Known rows, with every step that occurs
R -> A -> K: -18	-15	12	8	1	-7	9	-8	5	0	7	-8	-3	-12	-6	-2	8	10	1	1	-5	5	18	-3	2	-1	11	-1	12	-5	4	-4	3	2	6	-6	-13	-3
L -> Q -> W: -24	-19	6	-7	-1	0	10	-4	13	2	0	13	6	-9	-5	1	-14	-8	-3	0	-14	8	5	-3	-8	7	11	-1	-1	0	5	-6	11	-1	3	-10	-7	-12
P -> U -> A: -15	-15	-9	-1	4	-1	4	7	6	-8	4	2	1	-11	-7	-8	4	5	1	5	-5	10	7	12	10	2	16	-11	-1	-5	-1	-4	16	4	10	-9	-10	-4
Q -> L -> M: -20	-18	14	-2	0	-6	10	-17	18	-8	1	0	8	-7	-10	-1	-12	9	-6	-5	-4	3	18	5	-1	-3	15	10	8	3	0	-8	26	1	-1	-1	-13	-10
U -> W -> Q -> L -> M: -13	-12	8	-7	-5	-8	19	-15	33	-6	-2	7	-1	-5	-5	4	-11	14	-8	-4	-12	5	5	9	1	-2	11	11	0	3	6	-15	18	3	3	-2	-22	-7
K -> A -> U -> W -> G: -2	-3	2	-3	3	-8	6	-17	-2	-2	3	-6	0	-5	-1	-1	12	-6	1	2	-17	9	8	14	7	5	10	18	-12	2	-5	-9	3	17	20	-14	-16	-11
L -> M -> W: -22	-20	16	-3	3	-14	10	-5	7	-2	0	0	7	-6	-7	-7	1	5	3	0	-17	10	5	9	0	-4	9	0	-3	0	-2	-12	17	2	3	-5	-12	-18
L -> M: -15	-17	15	2	0	-9	6	-10	9	-8	1	-4	6	-7	-10	-6	-3	7	2	-5	-9	9	11	3	0	-3	12	6	2	5	-3	-4	19	-2	3	-3	-10	-15
G -> W -> Q -> L -> M: -14	-15	8	-7	-5	-7	16	-24	31	-7	2	0	6	-14	-6	-4	-4	11	-10	4	-19	4	9	7	0	-13	16	11	4	1	4	-18	11	-2	-5	-6	-20	0
Q -> L: -20	-19	5	0	-2	-2	10	-18	16	-9	6	2	9	-3	-7	4	-9	6	-7	5	-4	3	14	7	-5	1	16	12	8	1	-1	0	16	6	2	-5	-16	-5
U -> A -> K: -12	-15	7	9	3	-4	6	4	6	-9	6	-3	-1	-11	-4	-13	0	9	-2	5	-2	13	17	1	0	-3	16	-4	5	-3	2	-5	7	4	14	-11	-14	-8
Q -> L -> M -> W: -28	-21	15	-8	2	-11	14	-13	17	-2	0	4	9	-5	-7	-1	-8	8	-5	-1	-12	5	11	11	-1	-5	12	4	2	-1	2	-16	25	4	-1	-3	-15	-13
Q -> W: -17	-16	9	-2	0	-4	6	-9	4	-4	5	6	7	-3	-8	4	-8	3	-1	2	-17	9	7	8	-2	9	12	-3	2	0	5	0	10	3	7	-7	-10	-11
K -> A -> R: -16	-16	7	11	2	-11	7	-12	3	-2	12	-6	3	-1	-4	-11	-3	2	-4	9	-4	12	10	10	-1	0	15	21	-6	3	-12	4	12	7	11	-9	-13	-19
D -> W -> Q -> L -> M: -15	-18	9	0	-4	-11	7	-2	32	-5	5	10	2	-12	-7	8	-10	9	-4	-5	-9	-4	7	7	6	-3	10	13	6	2	7	-12	17	0	-5	-3	-22	1
D -> W: -15	-18	4	5	0	-9	0	1	11	-2	9	5	5	-8	-6	7	-2	3	2	2	-11	4	5	11	3	8	9	9	0	4	0	2	3	6	0	-6	-14	-4
R -> A -> U -> W: -13	-4	2	4	0	-8	17	-14	1	9	4	4	-5	-15	-2	-2	9	8	4	3	-12	5	4	11	4	6	1	6	1	0	3	-8	5	9	3	-6	-13	0
M -> L -> Q -> W -> U: -28	-24	3	-3	1	-3	9	4	19	3	0	16	4	-8	0	12	-14	-15	-1	-2	-21	8	-4	-16	-4	6	11	-1	-14	-6	-1	-11	21	3	-4	-10	-11	-10
M -> W: -22	-21	6	-1	1	-11	9	-7	5	-2	5	4	8	-3	-4	-3	5	2	2	10	-16	8	1	11	-3	0	11	2	-4	-2	-4	-5	8	7	5	-9	-15	-14
W -> Q: -10	-17	0	6	-6	-7	9	-8	17	-12	7	4	3	-4	-5	-1	5	3	2	8	-11	4	0	0	-1	-5	12	8	2	1	-2	1	6	1	8	-9	-21	-6
P -> U: -15	-16	-4	-2	2	-2	1	-7	10	-7	3	1	7	-3	-8	-1	6	1	2	3	-9	6	7	10	4	3	14	-6	-1	-5	-2	2	17	0	7	-7	-9	-7
K -> A -> U: -5	-6	3	11	1	-5	4	-10	-1	-7	12	-1	6	-10	0	-5	10	-4	5	5	-8	2	9	4	-5	-7	10	16	-6	-2	-8	0	16	13	14	-14	-13	-7
A -> K: -12	-14	13	8	1	-5	3	-10	11	-9	7	-5	5	-3	-5	-5	2	5	-3	3	-7	10	17	-1	-6	-2	15	0	4	-1	2	1	7	0	10	-9	-14	-11
L -> M -> W -> D: -16	-22	14	5	6	-15	8	-8	6	-2	-2	-4	6	1	-7	-3	2	7	2	1	-14	3	2	7	15	0	8	5	0	1	4	-8	21	-1	6	-2	-15	-15
U -> W -> G -> Z -> V: -18	-14	6	-8	2	-10	0	-19	12	-10	-10	-10	8	4	-12	13	-3	5	-8	5	-27	14	-1	12	10	22	10	15	0	15	-8	-10	2	5	6	-5	-19	-25
M -> L: -16	-20	4	3	-3	-12	8	-13	10	-10	9	4	9	-7	-2	3	0	0	-3	2	-14	12	5	-3	-4	5	10	7	-2	3	-7	1	13	10	1	-6	-20	-13
G -> W: -14	-14	4	-2	-1	-6	9	-21	10	-5	5	-4	10	-11	-5	-7	4	6	-4	10	-21	12	7	11	-3	-1	16	7	-2	3	-2	-4	-2	4	0	-9	-14	-5
Z -> V: -18	-19	4	4	-3	-8	5	-7	7	-6	2	-3	10	0	-8	4	-9	9	0	4	-15	5	3	4	1	10	13	10	0	1	-6	0	11	5	0	-10	-14	-20
M -> L -> Q -> W -> U -> P: -32	-23	-5	-5	-1	-4	6	11	18	3	4	16	10	-6	2	8	-15	-12	-1	-9	-25	8	-11	-21	2	8	6	-1	-13	-5	4	-13	23	1	-4	-12	-7	-15
V -> Z: -10	-20	10	5	-1	-8	2	-10	8	-10	9	1	5	-6	-10	-5	3	-3	0	4	-5	12	7	1	-6	1	15	11	-5	6	-5	7	20	7	1	-1	-17	-8
K -> A: -10	-15	3	6	-1	-5	6	-7	3	-11	11	-6	7	-6	-3	1	3	2	3	1	-8	6	9	3	-2	-3	16	14	-6	-2	-9	1	11	15	13	-10	-13	-13
R -> A: -20	-18	3	4	-2	-7	13	-10	1	0	7	-5	0	-13	-8	0	5	9	4	2	-6	3	8	2	5	2	10	5	9	-1	-3	-1	5	5	2	-4	-13	-3
K -> A -> U -> W: -3	-1	1	5	2	-6	10	-11	3	-2	8	2	2	-7	2	-2	7	2	1	2	-13	7	5	12	-4	1	7	15	-14	-1	-3	-5	10	18	15	-13	-13	-8
A -> U: -10	-8	4	10	1	-5	4	-14	3	-5	7	4	7	-9	-4	-9	6	-1	4	8	-9	3	8	5	-7	-3	8	9	2	1	-4	2	15	1	6	-11	-13	-6
L -> M -> W -> U: -25	-21	14	2	5	-11	8	3	10	3	-4	-1	2	-2	-5	-1	2	2	9	-1	-18	6	0	3	6	-9	11	1	-12	-5	-5	-13	25	-2	1	-5	-11	-13

Rows
-23	-22	1	-6	-4	-10	15	-10	23	-6	6	12	5	-3	-2	4	1	4	-5	14	-14	0	0	8	-4	-7	13	7	2	-6	2	-11	13	6	4	-10	-25	-3
M -> W -> Q -> L
-22	-24	2	-3	-3	-8	12	-9	18	-6	5	11	7	-13	0	0	-6	-11	-4	1	-12	10	2	-13	-11	2	11	9	-4	3	-6	-6	14	6	-2	-9	-17	-15
M -> L -> Q
-8	-9	-11	-7	-2	-6	10	-4	25	-6	1	8	-2	0	-4	3	8	5	-1	4	-17	8	-4	14	6	5	10	-6	-9	-4	4	-5	8	2	10	-7	-18	-3
P -> U -> W -> Q
-18	-9	-5	8	-2	-7	8	-5	-4	4	11	1	7	-16	-2	-10	9	6	8	0	-11	-1	1	-3	7	1	0	8	11	-2	3	-5	12	2	2	-9	-8	-4
R -> A -> U -> P
-14	-16	-2	-6	-7	-4	15	-25	29	-8	6	3	8	-11	-3	1	1	7	-11	14	-18	2	5	8	-3	-8	19	12	4	-1	3	-11	1	3	-3	-9	-24	5
G -> W -> Q -> L
-15	-4	5	-2	5	-8	5	-24	1	1	-6	-7	-2	-13	-8	2	18	-1	0	7	-18	8	5	10	12	12	2	10	8	12	-4	-12	2	4	8	-2	-16	-4
R -> A -> U -> W -> G -> Z
-14	-17	9	-1	-5	-8	13	-13	28	-11	3	4	4	-7	-7	0	-8	10	-5	-1	-7	0	10	0	0	-9	14	11	8	1	2	-10	24	-2	1	-4	-20	-5
W -> Q -> L -> M
-7	-14	1	7	3	-8	11	-14	9	-4	1	-1	2	5	-5	5	-2	9	-4	4	-12	5	0	12	13	13	9	11	-3	5	5	2	9	6	10	-2	-17	-8
U -> W -> D
-30	-20	-4	-4	0	2	4	12	15	6	0	12	9	-2	-2	2	-15	-9	3	-6	-20	4	-8	-13	3	5	9	-1	-9	-5	6	-9	20	-5	1	-12	0	-13
L -> Q -> W -> U -> P
-18	-16	2	6	2	-2	7	-12	14	0	1	-6	6	-6	-4	0	5	3	2	10	-22	7	2	6	3	-7	17	7	-11	-3	-5	-5	5	1	-3	-9	-11	0
G -> W -> U
-25	-22	5	-10	-2	-6	11	-6	16	-1	4	18	8	-12	-1	6	-14	-11	-7	-2	-19	13	2	-11	-10	10	9	-1	-5	0	3	-9	14	6	-1	-9	-13	-14
M -> L -> Q -> W
-14	-20	5	-3	1	-10	-5	-6	5	-3	3	-5	4	-5	-8	8	3	-3	1	1	-15	5	8	12	13	13	12	11	1	6	-2	-2	-4	5	3	-7	-18	-8
D -> W -> G
-22	-19	2	17	6	-7	8	7	6	6	4	-1	-6	-3	-6	-16	-9	6	1	14	-1	12	4	9	10	-2	15	10	-8	0	-11	-1	18	-4	7	-8	-12	-10
W -> U -> A -> R
-18	-20	-3	13	4	-5	1	24	9	1	5	5	-5	-12	-4	7	-4	5	8	4	-8	3	1	8	15	2	13	4	-9	-3	-2	-6	10	7	0	-8	-13	3
D -> W -> U -> A
-16	-18	9	-10	2	-5	2	-14	0	-4	-1	-3	7	0	-11	3	-3	-3	-2	2	-20	11	10	8	9	14	15	0	3	2	3	-3	1	3	13	-9	-13	-14
Q -> W -> G
-12	-13	-1	3	6	-1	1	8	9	-8	5	-1	-1	-9	-6	-11	6	6	-3	3	-2	12	17	6	7	-2	17	-18	2	-10	5	-6	14	1	14	-11	-10	-4
P -> U -> A -> K
-20	-20	6	0	2	-12	-12	-6	10	-9	-4	-7	11	-3	-13	17	-1	0	-3	3	-23	5	2	9	15	22	10	18	6	15	-7	-7	1	3	-2	-5	-19	-18
D -> W -> G -> Z -> V
-15	-12	7	-7	3	-7	1	-23	12	-12	-8	-9	6	0	-9	7	6	0	-7	6	-21	17	4	13	7	14	11	11	0	17	-6	-6	1	3	11	-1	-17	-16
U -> W -> G -> Z
-6	-6	-1	12	4	-8	15	-16	-1	9	2	0	-5	-8	-2	1	10	10	2	6	-10	-3	1	9	18	9	1	10	4	1	8	-5	9	6	7	-3	-16	4
R -> A -> U -> W -> D
-20	-24	13	-1	6	-11	11	-15	15	-2	-1	0	8	1	-8	3	-7	9	-7	2	-10	-3	8	9	14	-1	12	8	5	0	8	-12	29	1	1	0	-17	-9
Q -> L -> M -> W -> D
-15	-19	0	1	-7	-4	12	-15	25	-12	8	6	5	-4	-5	4	-4	5	-6	9	-7	-2	6	2	-4	-6	15	12	7	-1	1	-2	14	3	4	-8	-23	0
W -> Q -> L
-21	-18	-4	8	-1	-3	1	4	10	-3	5	-3	10	2	-3	0	-1	3	8	-1	-15	2	-5	-5	9	-1	10	8	-6	-2	-3	0	19	-1	3	-9	-7	-11
W -> U -> P
-20	-19	7	-2	1	-8	-6	-19	7	-15	-7	-14	13	1	-13	9	1	0	-4	7	-21	8	4	3	8	15	13	15	7	13	-12	-5	8	0	5	-6	-18	-23
W -> G -> Z -> V
-13	-10	-6	-8	3	-4	7	-8	15	-2	-1	5	2	1	-6	3	3	5	-2	0	-15	12	4	19	5	10	11	-7	-8	-2	3	-3	11	5	7	-5	-10	-8
P -> U -> W
-28	-22	-3	2	1	-9	4	10	7	2	4	2	11	3	0	-1	3	0	8	3	-22	4	-11	1	8	-2	8	2	-11	-6	-1	-9	17	3	3	-11	-9	-14
M -> W -> U -> P
-27	-22	9	-8	3	-14	-3	-14	5	-9	-8	-9	14	2	-11	8	6	-2	-3	12	-29	10	-2	9	9	14	12	10	1	9	-11	-13	7	4	5	-9	-20	-26
M -> W -> G -> Z -> V
-18	-21	3	0	3	-1	7	-6	10	1	-1	9	5	-2	-5	4	-13	-7	-5	3	-12	1	1	-4	7	10	11	4	2	0	11	-3	16	-4	6	-8	-10	-9
L -> Q -> W -> D
-23	-18	11	-9	2	-7	-6	-16	5	-11	-8	-7	13	3	-16	15	-7	-1	-7	5	-28	11	3	6	10	24	13	6	7	10	-3	-8	9	0	6	-7	-14	-24
Q -> W -> G -> Z -> V
-21	-16	-5	2	0	-3	4	-6	14	0	4	-6	13	-5	-1	-4	3	5	2	3	-27	7	-5	2	9	-4	14	8	-10	-2	-1	-8	6	-1	-4	-11	-7	-5
G -> W -> U -> P
-15	-10	3	10	0	-6	11	-12	-4	4	7	1	-1	-17	-4	-5	12	4	7	6	-6	-1	8	3	2	-2	5	7	9	-2	-2	-2	10	4	2	-7	-12	1
R -> A -> U
-15	-20	-2	2	-6	-8	6	-3	28	-6	11	13	3	-9	-3	13	-6	5	-5	6	-9	-5	4	8	3	0	12	14	6	0	6	-5	7	4	-3	-6	-25	6
D -> W -> Q -> L
-13	-11	-2	-15	-1	-5	13	-10	36	-5	-4	9	-1	-4	-7	4	-5	10	-8	-6	-13	4	6	14	8	-1	12	-3	-3	-4	10	-17	25	0	3	-1	-18	-2
P -> U -> W -> Q -> L -> M
-27	-21	-2	0	4	4	10	19	11	6	-3	14	-4	-12	-4	0	-15	-6	3	3	-12	7	0	-5	4	1	15	-6	-11	-8	2	-13	19	0	5	-13	-5	-4
L -> Q -> W -> U -> A
-9	-3	7	-1	5	-6	-1	-26	7	-7	-7	-3	5	-4	-7	0	12	-5	-4	10	-20	12	4	13	3	10	5	13	1	16	-6	-8	6	1	12	-6	-17	-11
A -> U -> W -> G -> Z
-27	-21	4	-1	2	3	7	6	16	6	-4	12	2	-4	-5	6	-13	-10	2	0	-15	4	-1	-7	-2	2	14	-1	-10	-6	1	-8	19	-4	0	-11	-5	-7
L -> Q -> W -> U
-31	-24	14	-2	5	-8	11	-4	20	3	-4	3	4	-1	-7	5	-7	5	0	0	-13	0	7	5	5	-9	14	5	-6	-7	-2	-18	32	2	-4	-3	-13	-8
Q -> L -> M -> W -> U
-17	-19	-3	12	3	-1	7	12	5	-4	3	-1	-3	-8	-5	-2	-2	6	7	6	-6	7	3	2	9	-5	17	3	-8	-5	-8	-5	16	4	7	-9	-12	-3
W -> U -> A
-9	-3	-4	5	-4	-9	19	-10	11	5	5	8	-9	-16	0	-1	13	8	5	8	-14	1	-4	7	5	0	0	8	1	-3	4	-11	2	6	6	-9	-20	5
R -> A -> U -> W -> Q
-33	-22	3	5	6	-1	12	16	12	15	-2	14	-8	-7	-5	-13	-23	-6	-3	10	-8	13	1	1	5	4	14	2	-11	-3	-2	-11	19	-8	3	-12	-6	-11
L -> Q -> W -> U -> A -> R
-15	-17	5	17	7	-5	-2	25	14	1	5	2	-7	-12	-2	3	-2	6	4	2	-6	5	10	2	12	-1	14	-3	-7	-7	4	-8	8	3	5	-10	-13	3
D -> W -> U -> A -> K
-19	-20	2	12	2	-6	-2	9	14	2	4	3	1	-4	-5	13	-1	0	8	1	-13	0	1	6	9	3	11	10	-10	-1	-2	0	11	2	-4	-6	-13	1
D -> W -> U
-15	-11	-2	-14	7	-4	-4	-19	15	-11	-10	-6	6	1	-11	7	12	-3	-6	4	-20	15	3	17	14	16	11	-3	-2	10	-3	-7	8	-1	11	-1	-13	-12
P -> U -> W -> G -> Z
